Each row was made from one small tree. The marks that hang from a mark follow it in brackets, in the order of their numbers. Every link used is in the known rows. Write each row's tree.
Known rows:
J489{J433{J96 J526}}: [ 1.76 -1.91 -0.65 -0.15 -0.26 -0.58 -0.19 -0.24 -1.12  0.32  0.04 -1.93
  1.23  1.02 -0.34 -0.49  0.01 -3.41  0.61 -0.17 -2.10 -0.20 -0.39  0.34
  1.87  0.50]
J37{J395}: [ 0.24  0.31  0.16 -0.71 -1.16 -0.83 -0.46 -1.22 -1.16 -0.57 -0.03 -0.01
  0.90 -0.20 -1.99 -0.29  0.22 -0.36 -0.02 -0.98 -2.87 -0.78 -0.57  0.50
  1.24  1.54]
J526{J586}: [ 1.01 -0.45  2.59  0.12 -0.95 -0.02 -0.25  0.09 -0.20 -0.86  1.36  0.43
  1.68  1.12 -0.81  0.02  0.51 -0.61 -0.07 -1.21 -1.97 -0.31 -0.11  0.42
  1.34  1.79]
J395{J37}: [ 1.17 -1.11 -1.55 -0.54 -0.86 -0.07  0.27 -0.51  0.11 -1.10  2.05 -0.16
  1.13  1.72 -0.40 -0.34  0.55 -1.45  0.10 -0.79 -2.29 -0.31  0.46  0.36
  1.39  1.78]
J489{J433{J526{J586} J953{J138{J14{J516}}}}}: [ 1.96 -1.77 -0.04  0.23  0.01 -1.33 -0.18  0.05  0.76  0.03 -0.85 -2.71
  1.31  1.75  0.08 -0.18  0.10 -3.93 -0.05 -0.37 -2.19 -0.86  0.56  0.35
  1.74  0.68]
J96{J433{J953}}: [ 1.11  0.38 -0.71 -0.66 -0.31 -0.78  1.45 -1.11  2.41 -0.71 -0.11 -1.04
  1.01  1.31 -0.79 -0.38 -0.12 -0.80 -0.35  0.13 -1.55 -0.41 -0.11  0.50
  1.58  1.14]
J96{J433{J526 J953}}: [ 1.67  0.48 -1.41 -0.32 -0.50 -1.29  0.95 -0.79  2.63 -0.67 -0.67 -1.84
  1.04  1.96 -0.58 -0.37  0.64 -2.38  0.12  0.43 -1.53 -0.70  0.58  0.37
  1.55  1.05]
J586{J37{J395} J526}: [ 1.08  0.55 -2.09 -0.59 -1.61 -1.22  0.80  0.79 -1.51 -1.69  0.58 -0.12
  1.55 -1.17 -0.42 -0.06  0.22 -1.90  0.39 -0.70 -3.38 -1.29  1.23  0.31
  1.72  1.71]
J14{J516{J96{J433{J953}}}}: [ 1.72 -0.89 -0.45 -1.00  0.87 -0.10  1.21 -1.10  1.67 -0.98  0.57 -1.06
  1.08  0.71 -0.98 -0.37 -0.70 -0.53  0.45 -0.22 -2.56  0.55 -0.77  0.58
  0.80  1.63]
J138{J953{J433{J96 J489}}}: [ 1.38 -1.27  0.31 -0.20 -0.31 -0.43 -0.15 -0.07  2.11 -0.35 -0.10 -1.47
  1.30  0.24  0.31 -0.50  0.43 -3.65 -0.12 -0.82 -2.73  0.13  0.44  1.02
  1.58  0.78]
J516{J14 J96{J433{J953}}}: [ 0.71 -0.83  0.17  0.38  1.37 -0.07  1.02 -1.47  1.84  0.10  3.01 -0.93
  1.00  1.27 -1.31 -0.35 -0.71  0.83  0.82 -1.40 -1.83  0.21  0.00  0.21
  1.58  1.82]
J14{J516{J96}}: [ 1.60 -1.22  0.00 -0.94  0.83  0.21  0.48 -0.68  0.43 -0.90  0.83 -0.43
  1.26  0.30 -0.98 -0.25 -0.42 -0.22  0.62 -0.67 -2.59  0.64 -0.93  0.37
  0.77  1.87]
J489{J433}: [ 1.12 -1.02  0.35 -0.57 -0.18 -0.39  0.11 -1.36 -0.90  0.03  0.42 -0.73
  1.32  0.53 -1.30 -0.34 -0.47 -1.07 -0.03 -0.50 -1.48 -0.30 -0.61  0.31
  1.98  0.77]
J433{J489 J526 J953{J138}}: [ 2.14 -0.96 -1.50  0.28 -0.43 -1.53 -2.06  2.29  1.90 -0.89 -3.64 -3.72
  1.38  2.16  1.50  0.02  1.73 -5.24  0.05 -0.09 -2.80 -1.53  1.36  0.02
  1.13  0.33]
J96{J433{J489 J953{J138}}}: [ 1.32  0.12 -0.74 -0.62 -0.01 -1.04  0.47 -0.76  2.28 -1.19 -1.94 -2.06
  1.21  1.25 -0.43 -0.31  0.08 -1.31 -0.45  0.11 -2.37 -0.85  0.13  0.42
  1.49  0.68]
J14{J516{J96{J433{J489 J526 J953{J138}}}}}: [ 2.09 -1.07 -0.94 -0.81  1.01 -0.47  0.41 -0.75  1.65 -1.22 -0.85 -2.00
  1.22  0.97 -0.61 -0.33 -0.27 -1.48  0.61 -0.08 -3.04  0.16 -0.34  0.43
  0.78  1.35]
J14{J516}: [ 1.43 -0.45 -0.46 -0.89  0.11 -0.30  0.83 -0.38  0.95 -1.23  0.16 -0.34
  1.31  0.38 -1.15 -0.26  0.04 -0.50  0.22 -0.40 -2.15  0.27 -0.69  0.44
  0.94  1.85]
J516{J14 J96}: [ 0.52 -1.31  0.80  0.50  1.30  0.36  0.00 -0.87  0.01  0.20  3.35 -0.07
  1.25  0.77 -1.28 -0.18 -0.32  1.23  1.07 -2.03 -1.86  0.35 -0.18 -0.07
  1.50  2.14]
J516{J96}: [ 1.09 -1.46  0.71 -0.57  0.63  0.56 -0.48 -0.66 -0.92 -0.06  1.34  0.09
  1.27  0.44 -0.46 -0.12 -0.25  0.20  0.57 -1.19 -2.23  0.29 -0.76  0.02
  1.22  1.63]
J138{J14}: [ 0.80 -0.44  1.36 -0.43  0.00 -0.78  0.92 -1.06  0.39  0.23  1.88  0.46
  1.21 -0.21 -0.98  0.07  1.02  0.24 -0.31 -1.79 -1.44 -0.41 -0.06 -0.32
  1.66  2.34]
J586{J37}: [ 1.07 -0.64 -0.82 -0.16 -1.01 -0.43  0.70  0.09 -0.55 -1.12  0.90  0.26
  1.60 -0.14  0.21 -0.10 -0.11 -1.09  0.80 -0.99 -1.73 -0.16  0.85  0.50
  1.34  1.82]
J433{J96 J489 J526{J586}}: [ 2.33 -1.41  1.39  0.46 -1.13 -0.61 -1.59  2.00  0.05 -0.90 -0.40 -2.43
  1.64  1.57  0.42 -0.17  1.75 -5.04  0.81 -0.64 -3.37 -0.53  0.44  0.41
  1.00  0.84]
J953{J138 J433}: [ 0.29 -2.14 -1.48 -0.77  0.56 -0.58 -0.76 -1.26 -0.49 -0.53 -2.85 -0.51
  1.46 -0.13 -0.44 -0.44 -0.59 -0.36 -0.09 -0.58 -2.51 -0.50 -0.39  0.72
  2.06  1.07]

Write each row's tree:
[ 1.78 -1.35 -0.21  0.83 -0.35 -1.44 -0.81  1.81  1.65 -0.17 -1.33 -2.34
  1.37  2.31  1.47  0.17  1.46 -4.12 -0.13 -0.83 -2.38 -1.26  1.43 -0.02
  1.38  1.34]	J433{J526{J586} J953{J138{J14}}}
[ 1.87 -0.46  1.14 -0.26  1.06 -0.77  2.07 -1.75  3.12  0.00  2.54 -0.82
  1.08 -0.09 -0.36 -0.17  0.53 -1.26 -0.18 -1.62 -2.44  0.43  0.62  0.13
  1.26  2.24]	J138{J14{J516{J96{J433}}} J953}
[ 1.89 -2.18 -1.12  0.02 -0.36 -0.77 -0.12  0.89  0.23  0.52 -0.42 -2.87
  1.01  1.64  0.60 -0.44 -0.07 -4.84  0.28  0.06 -2.09 -0.38 -0.07  0.50
  1.74  0.16]	J489{J433{J96 J526 J953}}
[ 0.85 -2.00 -2.13 -0.44  0.37 -1.08 -1.27 -0.93 -0.28 -0.49 -3.42 -1.30
  1.49  0.52 -0.23 -0.44  0.18 -1.96  0.38 -0.27 -2.52 -0.79  0.28  0.57
  2.04  0.99]	J953{J138 J433{J526}}
[ 1.41 -2.81 -0.91 -0.35  0.62 -0.57  0.71  0.34  0.11  0.43 -0.64 -2.43
  1.00  0.62  0.62 -0.40 -1.01 -2.91 -0.30 -0.43 -2.63 -0.13 -0.70  0.46
  1.72  0.48]	J489{J433{J96 J953{J138{J14{J516}}}}}
[ 1.48 -2.99 -1.18 -0.54  0.88 -1.44 -0.71 -0.50  0.62 -0.45 -2.96 -2.54
  1.37 -0.26  0.01 -0.48  0.50 -3.39  0.40 -0.74 -3.72 -0.56  0.15  0.62
  1.66  1.09]	J953{J138{J14{J516}} J433{J96 J489 J526}}
[ 1.72 -0.21  0.97 -0.09  0.49 -0.99  1.83 -0.88  3.04 -0.12  2.09 -0.66
  1.17 -0.11 -0.12 -0.07  1.03 -1.74 -0.44 -1.69 -2.14  0.19  0.79  0.08
  1.30  2.27]	J138{J14{J516} J953}
[ 1.93  0.92  0.96 -0.23 -0.84 -1.21  0.06 -1.50  1.65 -1.45 -0.40 -1.56
  1.54  1.60 -1.65 -0.30  1.15 -1.99  0.37 -0.01 -2.12 -0.83  0.62  0.41
  1.47  1.14]	J96{J433{J489 J526{J586}}}
[ 1.78 -2.74 -2.40  0.48  0.20 -1.08 -0.29  2.73  1.03  0.45 -1.78 -3.07
  0.95  1.66  2.60 -0.15  0.96 -4.88  0.19 -0.49 -3.02 -0.63  0.56 -0.03
  1.32  0.92]	J433{J96 J526 J953{J138{J14}}}
[ 1.93 -1.13 -1.25 -0.78  1.11 -0.35  0.77 -0.88  1.47 -1.04 -0.53 -1.59
  1.15  0.97 -0.50 -0.36 -0.48 -1.08  0.62 -0.06 -2.85  0.30 -0.44  0.42
  0.87  1.53]	J14{J516{J96{J433{J526 J953{J138}}}}}
[ 1.00 -0.07 -1.43 -0.58  0.16 -0.82  1.18 -1.04  1.90 -0.78 -1.29 -1.31
  1.08  1.30 -0.30 -0.34 -0.36 -0.47 -0.42  0.14 -1.95 -0.55 -0.09  0.38
  1.65  1.01]	J96{J433{J953{J138}}}
[ 2.42 -2.51 -1.63  0.28  0.14 -1.42 -1.03  3.04  1.94 -0.37 -2.78 -4.34
  1.13  1.54  2.26 -0.14  1.44 -6.20  0.22 -0.38 -3.81 -0.88  0.76  0.14
  0.91  0.52]	J433{J96 J489 J526 J953{J138{J14{J516}}}}
[ 0.84 -0.47  0.99  0.24  1.32 -0.06  0.50 -2.06  1.15 -0.33  2.86 -0.81
  1.24  0.84 -2.07 -0.36 -0.36  1.24  1.02 -1.57 -2.13  0.16 -0.04  0.13
  1.57  1.83]	J516{J14 J96{J433{J489}}}
[ 1.84 -2.73 -0.17  0.45 -0.01 -0.95 -0.19  0.91 -0.05  0.53 -0.65 -2.91
  1.21  1.63  0.99 -0.28 -0.04 -4.58  0.04 -0.47 -2.62 -0.64  0.21  0.37
  1.84  0.41]	J489{J433{J96 J526{J586} J953{J138{J14}}}}
[ 1.97  0.19 -0.18  0.04 -0.46 -1.45 -0.18 -0.29  2.52 -1.32 -2.02 -2.74
  1.40  2.18 -0.21 -0.24  0.89 -3.10 -0.03  0.20 -2.54 -1.17  0.95  0.47
  1.42  0.68]	J96{J433{J489 J526{J586} J953{J138}}}
[ 0.87 -0.31  1.99  0.26 -1.72 -0.53  0.02 -0.10 -0.91 -1.29  1.51  0.35
  1.66  0.30 -0.80 -0.04  0.04 -1.34  0.48 -1.45 -2.65 -0.54  0.69  0.91
  1.15  1.94]	J526{J586{J37{J395}}}
[ 1.93  0.78  0.25 -0.01 -1.41 -1.73  0.21 -0.57  2.56 -1.45 -0.81 -2.57
  1.26  1.73 -0.83 -0.31  0.84 -3.85  0.32  0.09 -2.58 -1.18  1.30  0.86
  1.22  0.86]	J96{J433{J489 J526{J586{J37{J395}}} J953}}
[ 2.02 -2.88 -1.74  1.05 -0.66 -0.80 -0.56  3.57  0.56 -0.45 -1.59 -3.01
  1.39  2.09  3.07 -0.12  0.44 -5.84  0.68 -0.38 -3.40 -0.59  1.21  0.59
  1.07  0.81]	J433{J96 J526{J586{J37}} J953{J138}}
[ 2.51 -1.84  0.73  0.70 -1.28 -0.92 -1.52  3.58  2.00 -0.62 -1.04 -3.78
  1.33  2.41  1.79 -0.12  1.65 -7.11  0.35 -0.33 -3.38 -0.79  0.87  0.66
  0.79  0.37]	J433{J96 J489 J526{J586} J953}
[ 2.21 -0.80  0.42 -0.65  0.49 -0.38  0.53 -0.69  2.00 -1.30  0.31 -1.73
  1.28  1.19 -0.95 -0.30 -0.09 -1.88  0.63 -0.22 -2.86  0.24 -0.24  0.63
  0.68  1.49]	J14{J516{J96{J433{J489 J526{J586} J953}}}}
[ 2.46 -2.62 -0.70  0.99 -0.90 -1.10 -1.58  3.90  1.08 -1.02 -2.48 -4.14
  1.58  2.04  2.89 -0.07  1.09 -7.06  0.63 -0.41 -4.01 -1.00  1.53  0.66
  0.85  0.31]	J433{J96 J489 J526{J586{J37}} J953{J138}}
[ 1.12 -1.47  1.06 -0.10  0.24 -0.90  1.26 -1.05  2.43  0.67  1.79 -0.71
  1.08 -0.49  0.20 -0.35  0.68 -2.62 -0.43 -1.77 -2.24  0.13  0.61  0.55
  1.91  1.75]	J138{J14 J953{J433{J96}}}
[ 1.60 -2.13  0.63 -0.17 -1.09 -0.90 -1.07  0.26  0.56 -0.85 -0.80 -1.82
  1.60  0.50 -0.28 -0.53  0.58 -4.76  0.91 -0.52 -2.93 -0.38  0.56  1.32
  1.51  0.86]	J953{J433{J96 J489 J526{J586{J37}}}}
[ 2.03  0.08 -0.49  0.14 -0.68 -1.52  0.08 -0.13  2.39 -1.54 -1.87 -2.73
  1.49  1.94  0.05 -0.23  0.71 -3.42  0.23  0.14 -2.56 -1.16  1.38  0.60
  1.38  0.78]	J96{J433{J489 J526{J586{J37}} J953{J138}}}
[ 2.30 -0.32  1.17 -0.11  0.89 -1.11  1.44 -1.45  3.38 -0.21  1.97 -1.59
  1.15  0.22 -0.29 -0.15  1.12 -2.44  0.04 -1.49 -2.64  0.16  1.05  0.10
  1.18  2.02]	J138{J14{J516{J96{J433{J489 J526}}}} J953}
[ 1.45 -1.97 -0.32 -0.59 -0.63 -0.88 -1.19 -0.07  0.67 -0.49 -1.46 -1.93
  1.33  0.38 -0.60 -0.61  0.73 -4.21  0.68 -0.26 -2.73 -0.36 -0.01  1.03
  1.62  0.68]	J953{J433{J96 J489 J526}}
